Each row was made from one small tree. Brackets hold a mark, then the marks that hang from it, in alphabetical order. Every link used is in the known rows. Write each row's tree.
Known rows
(pafira (lipim miginir mobu) lubol): [-1.53  1.84 -0.79 -1.13  1.03 -0.30  0.71  1.22  0.09 -3.91 -2.81  4.00
 -2.02 -2.87 -1.05  1.19  0.87  0.06]
(lubol (pafira lipim)): [-1.60  0.28 -0.30 -1.15  1.63  1.17  0.10 -0.74 -0.83 -2.05 -0.24 -0.63
 -1.01 -3.75 -2.05  1.92 -0.28  0.51]
(pafira (lipim miginir) lubol): [-1.05  0.99 -0.29 -0.86  1.46 -0.33  0.78  1.97  0.26 -2.76 -2.49  1.72
 -1.69 -2.90 -1.56  1.90  0.90 -0.46]
(miginir lipim): [-1.90 -1.24  0.38 -1.00  0.09  0.07 -0.92  0.91 -3.26 -0.67 -1.44 -0.43
 -0.90 -1.97 -1.96  1.27  0.35  0.56]
(lubol (pafira (lipim miginir misa))): [-1.18  2.37 -0.66 -1.35  0.71  0.90  0.59 -0.63 -0.98 -5.16 -1.04  1.15
 -2.20 -3.48 -1.06  2.45  0.05  0.86]
(kogag (lipim mobu)): [-2.79  0.28 -0.33 -1.92 -0.91  0.00 -0.43 -0.06 -1.04 -0.93 -1.69  2.15
 -1.32 -1.71 -1.84  1.07  0.49  0.97]
(lubol (pafira (lipim miginir mobu rasan))): [-2.03  1.82 -1.42 -1.95 -0.12  1.09  0.33 -0.30 -1.07 -6.26 -1.23  3.21
 -0.94 -3.43 -1.18  1.77  0.09  0.25]
(lubol (pafira (lipim rasan))): [-1.89  0.11 -0.52 -1.45  0.41  1.12 -0.05 -0.29 -0.93 -3.95  0.30  0.00
 -0.28 -3.59 -2.32  1.91 -0.31  0.07]
(lubol (pafira (lipim misa rasan))): [-1.81  1.23 -0.32 -1.42 -0.32  1.13  0.05 -0.78 -1.07 -5.66  0.73  0.80
 -0.90 -3.45 -1.86  1.92 -0.11  0.61]
(misa (lipim miginir mobu rasan)): [-2.51 -0.27 -1.60 -0.15 -2.34 -0.04 -0.04  1.06 -1.79 -5.14 -2.22  3.57
 -1.40 -1.85 -1.16  1.71  0.91  1.29]
(lipim mobu): [-3.22  1.23 -0.74 -0.48 -1.04  0.04  0.73 -0.08 -2.68 -2.74 -1.52  2.17
 -1.70 -1.03 -1.64  0.95  0.41  1.25]
(rasan (lipim misa)): [-2.62 -0.91 -0.03 -1.24 -2.06 -0.50  1.63  0.39 -2.86 -3.62 -1.22  0.26
 -2.31 -0.35 -1.75  2.04  0.48  1.48]
(pafira lipim lubol): [-1.53 -0.08  0.20 -0.57  1.55 -0.18  0.34  1.18  0.28 -1.27 -1.15  0.57
 -1.18 -2.96 -2.10  1.45  0.59 -0.18]
(lipim miginir mobu rasan): [-2.98  2.10 -1.56 -1.00 -2.78 -0.22  0.75  1.38 -2.80 -6.70 -2.50  4.13
 -1.33 -0.99 -0.98  1.56  0.72  0.56]
(rasan (lipim miginir misa mobu)): [-2.71  0.97 -1.01 -1.82 -2.64 -0.62  1.87  0.38 -3.16 -6.27 -2.91  3.67
 -3.20 -0.04 -0.59  1.80  0.70  1.74]
(lubol (pafira (lipim miginir))): [-1.22  1.22 -0.85 -1.34  1.51  0.99  0.49  0.07 -0.86 -3.37 -1.39  0.42
 -1.47 -3.66 -1.40  2.35 -0.09  0.39]
(mobu (lipim miginir misa rasan)): [-2.27  0.73 -0.40 -0.05 -2.55 -0.35 -0.67  1.30 -1.08 -6.07 -2.02  1.30
 -1.59 -1.97 -1.68  2.42  0.88  0.33]
(lipim miginir misa mobu rasan): [-2.85  3.43 -1.30 -0.96 -3.56 -0.19  0.87  0.66 -2.87 -8.97 -1.90  5.18
 -2.18 -0.75 -0.49  1.58  0.78  1.20]
(misa (lipim mobu rasan)): [-2.99 -1.26 -1.10  0.07 -2.22  0.33 -0.43  0.29 -1.80 -3.67 -0.90  2.45
 -0.94 -1.87 -1.87  1.29  0.57  1.49]
(lubol pafira): [-1.76  0.52 -0.57 -0.88  0.68  1.07  0.62 -0.40 -3.26 -1.55 -0.21 -0.26
 -1.01 -2.88 -2.25  2.30 -0.06  0.78]
(miginir (lipim misa mobu rasan)): [-2.65  0.70  0.03 -1.64 -2.53  0.16 -1.11 -0.04 -3.70 -5.89 -0.79  3.58
 -1.14 -1.60 -1.22  0.67  0.51  1.03]

Which tree is each row?
[-2.13  0.77 -0.24 -0.97  1.18 -0.15  0.36  0.47  0.07 -2.43 -1.40  2.97
 -1.42 -2.89 -1.84  0.69  0.60  0.27] : (pafira (lipim mobu) lubol)
[-1.86  1.66 -0.99 -1.39 -0.42 -0.28  0.45  1.68  0.04 -6.03 -2.26  4.74
 -1.09 -2.70 -1.23  1.14  0.93 -0.49] : (pafira (lipim miginir mobu rasan) lubol)
[-1.97  0.95 -0.14  0.21 -1.12 -0.32 -0.35  0.82 -0.99 -3.92 -2.61  0.69
 -2.50 -1.96 -1.45  2.41  0.94  0.88] : (mobu (lipim miginir misa))
[-2.05 -0.18  0.48 -1.28 -2.06  0.03 -1.10  0.82 -3.38 -4.79 -0.46  1.22
 -0.86 -1.66 -1.66  1.40  0.48  0.71] : (miginir (lipim misa rasan))
[-2.88  1.69 -1.19 -1.19 -1.46 -0.25  0.23  0.95 -0.09 -6.72 -2.27  3.27
 -1.14 -1.84 -0.94  1.19  0.51  0.25] : (pafira (lipim miginir mobu rasan))
[-2.19  2.59 -0.70 -0.69 -3.14 -0.34  0.94  1.60 -2.72 -7.71 -1.47  2.47
 -1.82 -0.90 -0.98  2.45  0.80  0.65] : (lipim miginir misa rasan)
[-2.39 -0.45 -0.58 -0.02 -1.60 -0.31 -0.79  1.86 -1.04 -3.97 -2.41  0.49
 -0.81 -2.15 -2.12  2.32  0.90 -0.14] : (mobu (lipim miginir rasan))
[-2.79 -0.18 -1.35 -1.73 -1.79 -0.57  1.87  1.02 -3.05 -4.33 -3.41  2.83
 -2.35 -0.24 -1.00  1.69  0.54  1.11] : (rasan (lipim miginir mobu))
[-1.76  2.00 -1.33 -1.64  1.06  1.07  0.54 -0.68 -1.05 -4.32 -1.72  2.52
 -1.65 -3.61 -0.99  1.72  0.02  0.74] : (lubol (pafira (lipim miginir mobu)))
[-1.29  2.17 -0.84 -1.65 -0.50  0.92  0.38 -0.06 -1.03 -7.09 -0.58  1.82
 -1.43 -3.46 -1.19  2.41  0.02  0.44] : (lubol (pafira (lipim miginir misa rasan)))
[-1.60  1.34 -0.18 -1.26  0.78  1.15  0.29 -1.29 -0.92 -3.79  0.21  0.19
 -1.65 -3.53 -1.72  1.87 -0.19  0.97] : (lubol (pafira (lipim misa)))
[-2.27  2.05 -0.43 -0.95 -1.72 -0.29  0.37  1.06 -0.05 -7.61 -1.52  1.83
 -1.70 -1.87 -0.99  2.04  0.54  0.32] : (pafira (lipim miginir misa rasan))
[-2.75 -0.32  0.15  0.16 -2.38 -0.03 -1.05  0.49 -0.99 -4.55 -0.68  0.23
 -1.07 -1.93 -2.39  1.95  0.76  0.53] : (mobu (lipim misa rasan))
[-2.21  2.52 -0.51 -2.09 -1.83 -0.29  0.13  0.06 -1.10 -4.42 -2.81  4.14
 -2.58 -1.47 -0.65  1.64  0.89  1.32] : (kogag (lipim miginir misa mobu))
[-2.55  3.76 -1.05 -0.69 -2.15 -0.23  1.16  0.08 -2.83 -6.68 -2.52  4.34
 -3.03 -0.90 -0.34  1.60  0.81  1.60] : (lipim miginir misa mobu)
[-3.44  2.41 -0.82 -0.80 -3.47  0.04  0.50 -0.19 -2.89 -7.30 -0.32  3.83
 -1.51 -0.80 -1.33  1.04  0.55  1.33] : (lipim misa mobu rasan)
[-2.12  2.07 -0.58 -1.50  0.51  1.32  0.22 -1.97 -1.15 -4.79 -0.11  2.39
 -1.91 -3.42 -1.34  1.31 -0.20  1.45] : (lubol (pafira (lipim misa mobu)))
[-2.69  1.49  0.00 -1.93 -1.75 -0.11 -0.23 -0.74 -1.02 -2.92 -1.41  3.02
 -2.08 -1.48 -1.35  1.16  0.70  1.54] : (kogag (lipim misa mobu))
[-1.69  3.06 -0.95 -1.64  0.34  1.05  0.61 -1.23 -1.18 -6.10 -1.35  3.24
 -2.42 -3.43 -0.66  1.74  0.03  1.22] : (lubol (pafira (lipim miginir misa mobu)))
[-2.27  1.90 -0.68 -1.75 -0.83  1.27  0.06 -1.46 -1.13 -6.70  0.37  3.01
 -1.08 -3.39 -1.43  1.35 -0.23  1.02] : (lubol (pafira (lipim misa mobu rasan)))
[-3.03  0.08 -0.51 -2.16 -2.21 -0.02 -0.64  0.31 -1.03 -3.06 -1.19  2.87
 -0.44 -1.57 -1.92  1.11  0.49  0.48] : (kogag (lipim mobu rasan))
